Each row was made from one small tree. The marks that hang from a mark follow it in brackets, in the order of their numbers. Every link used is in the known rows. Write each row's tree.
Known rows:
k_409{k_873 k_947{k_867}}: [-25 -15 -38   2  15  -7 -21   3  20  16 -22 -10  -3 -19  17  22 -21  -3
 -30   7  12 -32]
k_469{k_268 k_947{k_409}}: [ 25   6  21  -1  19  -5 -58   4  11 -34   5  -3  -3 -27  -5  -1   2  15
  -3 -22  15   8]
k_268{k_867{k_320{k_469 k_987{k_873}}}}: [ -5 -31  42   7  12 -20  65   4  45  12   7 -77  -2  35  43  42  19 -76
 -63 -11   6 -44]
k_867{k_320{k_469{k_947} k_987{k_873}}}: [ 10 -14   1  -1   6 -31  14   7  44   8  14 -40  -6  32  28   9  29 -51
 -45 -13  12 -36]
k_987{k_320{k_469{k_268}}}: [ -4  17  21   1  -8   1   6  10  23 -24   2 -41 -11   5  -9  32  15 -56
  -3 -13   7 -36]
k_469{k_947{k_867{k_320{k_987{k_873}}}}}: [ 19 -11 -18  -1  21 -27 -30   8  43  14   7 -17   0  27  46  -6  10   1
 -47 -22  19 -30]
k_469{k_268 k_320{k_867 k_987} k_947}: [ 30 -14  51   3  29 -23 -42   8  44 -29  36 -32   5   0  27  33  37   7
  -7 -15  13 -23]
k_867{k_320{k_469 k_987}}: [  2  -6   4   5   7 -18  10   3  33  10   7 -52  -8  20  19  21  13 -54
 -12   1  10 -35]
k_947{k_867}: [  9   0 -34   4   4  -1 -27   2   4   9  -9  -9   7  -8   9  26  -9  13
  -3  -7   6  -5]
k_987{k_320{k_469{k_268 k_947}}}: [ 12  23  20  -6 -12 -10 -17   9  34 -31   7 -24  -6  -6 -12  19  24 -32
 -15 -22   8 -36]
k_469{k_268{k_867{k_320}} k_947{k_409}}: [ 25  -3  81   0  25 -12 -30  -1  45 -26   7 -15   7 -24  11 -12  -4  -1
 -38 -23  17 -18]
k_268{k_867{k_320{k_469 k_987}}}: [  5 -17  43   6  12 -18  41  -2  42   7   5 -72   2  13  33  41  10 -50
 -41  -2   5 -42]
k_867{k_320{k_469}}: [ -4   1   3   4  -9 -11  12   2  29  12   1 -28   0   8  -7   5   8 -51
  -8   1   7 -30]
k_320{k_469 k_867}: [  1  -8 -10   7  -2  -7   8   2  12   7  14 -66  -2  -5   5  76  15 -40
   0   2   1 -18]
k_320{k_867}: [ -1  -7   7   3  10  -3  -8   0   8   5  16 -34  -3  -2  14  38   5  -4
   4   1   1  -6]
k_867{k_320{k_987}}: [  2  -4  18   1  19 -13  -6   1  28   6  10 -20  -7  23  29 -18   2 -14
 -11   0  10 -23]
k_867{k_320}: [ -4   2  20   1   2  -7  -3   0  24  11   3   3   0  11   3 -33  -2 -15
  -8  -1   7 -19]
k_409{k_947{k_867}}: [ -9  -9 -68   2   8  -5 -27   0  11  12 -14  -4   3 -18   9  32 -13  17
   0   0   9 -27]
k_947{k_409 k_867{k_320{k_987{k_873}}}}: [  8 -29 -29  11  36 -15 -44  11  28  24   0 -47 -11  29  55   8 -13 -24
 -21 -27  28 -18]
k_873{k_409{k_947{k_867}}}: [-20   9 -80   6   4  -6 -50   0   6   0  -6  -5   6 -26  19  27 -18  29
  31   5  15 -22]
k_469{k_268{k_867} k_320{k_987{k_873}}}: [  6 -39  83   9  28 -13  44  10  39 -23  15 -41   9  26  41  27  30 -34
 -46 -21   6 -27]
k_987{k_320{k_469{k_947} k_867} k_873}: [  1  -9  -9  -4  -7 -19  -3  12  39   8  23 -56 -11  24  19  48  30 -48
 -29 -24   8 -40]
k_987{k_873{k_409}}: [-20   2 -17   6  -2  -3   3   6  -4  -5   8 -10   0  13  23  -2   6  -7
  10  -4   7   4]
k_469{k_268{k_867} k_947{k_409}}: [ 28  -4  59   0  25  -6 -25  -1  22 -37   4 -21   7 -37   8  20   0  17
 -30 -22  10   0]
k_469{k_947{k_409 k_867{k_320}}}: [ 29  -1 -29   1  19 -17 -89   3  31  14  -2   1   6 -17  15 -21 -19  25
  -8 -24  26 -10]
k_268{k_867{k_320}}: [ -1  -9  59   2   8  -7  27  -5  34   6   2 -15   9   3  17 -11  -5 -16
 -36  -3   3 -26]
k_947{k_409{k_873} k_867{k_320}}: [ -3 -14   2   8  29  -9 -60   7  30  29 -17 -22  -4  -8  26 -17 -35 -23
 -24 -11  27 -15]

Which tree is each row?
[ 20  15  17  -2  -7 -11  -3   3  20 -33   3 -22   2 -20 -19  37  27 -22
 -16  -9   4 -16]	k_320{k_469{k_268 k_947}}
[ 13 -10  90   0  30  -8 -20   3  31 -31  -5 -26   1 -36  16  10  -7  -7
 -58 -15  12  -2]	k_469{k_268{k_867} k_947{k_409{k_873}}}
[ 25  -8  51   2  15 -17 -37   6  41 -25  30  -7  14 -13   0  17  31   8
  -1 -16   9 -20]	k_469{k_268 k_320{k_867} k_947}
[ -4 -20  89   6  30 -12  51   5  46 -18  11 -52  -5  31  46  12  17 -47
 -65 -16   9 -37]	k_469{k_268{k_867{k_320{k_987{k_873}}}}}
[  0 -15 -18   8  25  -3 -57   8   6  18 -19 -29  -4 -20  23  15 -31  -6
 -16 -10  20   3]	k_947{k_409{k_873} k_867}
[ 15 -17 -17  -2   2 -24  17   7  21  -3  10 -45  -6  21  24  42  33 -34
 -37 -13   5 -18]	k_320{k_469{k_947} k_987{k_873}}
[-19 -15  -9   4  -6  -9  21  13  27  14  18 -74 -15  35  22  61  21 -73
 -16 -18   7 -40]	k_987{k_320{k_469 k_867} k_873}
[ -14  -12  -25   13   11  -17    9    9   13   -1   28 -100   -9   21
   53   87   26  -51    8   -1   10  -18]	k_320{k_469 k_867 k_987{k_873{k_409}}}
[ 25   2  93  -3  28 -20   3  -1  54 -33  15 -26   5  -3  32   1  15  -1
 -55 -12   9 -35]	k_469{k_268{k_867{k_320{k_987}}} k_947}
[ 15 -24  85   8  27 -11  18   4  37 -28  14 -34  12   3  29  28  21 -11
 -24 -11   6 -25]	k_469{k_268{k_867} k_320{k_987}}
[-41  -8 -48   4   0  -8   4   3   4  -3   3   0  -4   5  21   4   3  -5
  13   3  10 -19]	k_987{k_873{k_409{k_947}}}
[ -8 -21   0   6   7 -19  37   8  34  15   8 -58 -12  42  29  21  20 -74
 -32  -8  11 -37]	k_867{k_320{k_469 k_987{k_873}}}
[-48  -6 -41   3   7 -10 -19   9  27   3  23 -37 -14  19  42  24   5 -20
  16  -7  16 -45]	k_987{k_320{k_867} k_873{k_409{k_947}}}
[  9 -18  84   7  12  -4  22   3  32 -26   7 -12  21 -10   3  16  16 -12
 -19 -12   3 -21]	k_469{k_268{k_867} k_320}
[ 17 -10 -16   0  23 -13 -81   6  17  10 -15 -11   2 -30  20   4 -25  18
 -27 -17  20   3]	k_469{k_947{k_409{k_873} k_867}}
[ 10  -2 -48  -4 -12 -18 -20  14  32  12  -2 -31  -2  15  14  36  15 -32
 -34 -32  12 -39]	k_987{k_320{k_469{k_947{k_867}}} k_873}
[  0 -40  12   6  16 -17  11  11  22   9  15 -13   1  41  33  -1  24 -22
 -13 -14   9 -15]	k_469{k_320{k_987{k_873}}}
[-29 -13 -17   3  17 -14 -25   3  44  28 -20  -2  -3  -7  20 -10 -24 -22
 -37   6  19 -50]	k_409{k_873 k_947{k_867{k_320}}}
[ 23 -15  28   2   9 -20 -16  -2  43   5   4 -43   9 -20   7  16  -1 -27
 -34 -17  14 -25]	k_268{k_867{k_320{k_469{k_947{k_409}}}}}
[ 25  -2   8   5  16 -12 -47   5  24 -26  18 -68  -4 -30   0  74  17 -23
   1 -19  15 -10]	k_320{k_469{k_268 k_947{k_409}} k_867}
[ 15  -8   3   1  26 -19 -83   7  41  19 -11  -6   2 -19  23 -30 -26   1
 -36 -16  28 -15]	k_469{k_947{k_409{k_873} k_867{k_320}}}
[ 10 -30  17   8  26 -17 -22   6  29   7  30 -42   4  16  37  35  18  -5
  11  -3   9 -18]	k_469{k_320{k_867 k_987}}
[-18 -14   8   1   7  -5   3  12  24  13  21 -39 -15  37  31  22  11 -36
 -14 -20   7 -28]	k_987{k_320{k_867} k_873}
[-24  10 -61   7   8 -12 -53   0  29  10  -4  -1   7 -17  24  -6 -19  14
  22   4  23 -41]	k_873{k_409{k_947{k_867{k_320}}}}
[  5  -9  20   1  10 -23 -39   7  42  13  -5 -31  -6 -12   3 -15  -7 -49
 -35  -6  22 -21]	k_867{k_320{k_469{k_947{k_409{k_873}}}}}
[ 24 -43  -2   3  28 -27 -48  13  28   4  19  -9   2  20  35 -11  18   1
 -10 -29  21  -3]	k_469{k_320{k_987{k_873}} k_947{k_409}}
[ 32  -9 -23   0   3 -19 -59   5  30   6   4  24  25 -14   3  -5   8  36
  -1 -19  13 -13]	k_469{k_320 k_947{k_867}}
[-25  18   3   6 -12  -3   8  16  21 -29   9 -50 -10  19  12  28  23 -67
   7 -19  14 -33]	k_987{k_320{k_469{k_268}} k_873{k_409}}
[-49   0 -46   0  -2  -7 -13   9  17  -1   6  -5 -12  21  28 -11   0 -16
  15  -9  15 -40]	k_987{k_320 k_873{k_409{k_947}}}
[ 23 -15 -53   1   6 -25 -10  10  24   6   1 -54  -1  14  33  64  23 -20
 -41 -21  11 -24]	k_320{k_469{k_947{k_867}} k_987{k_873}}
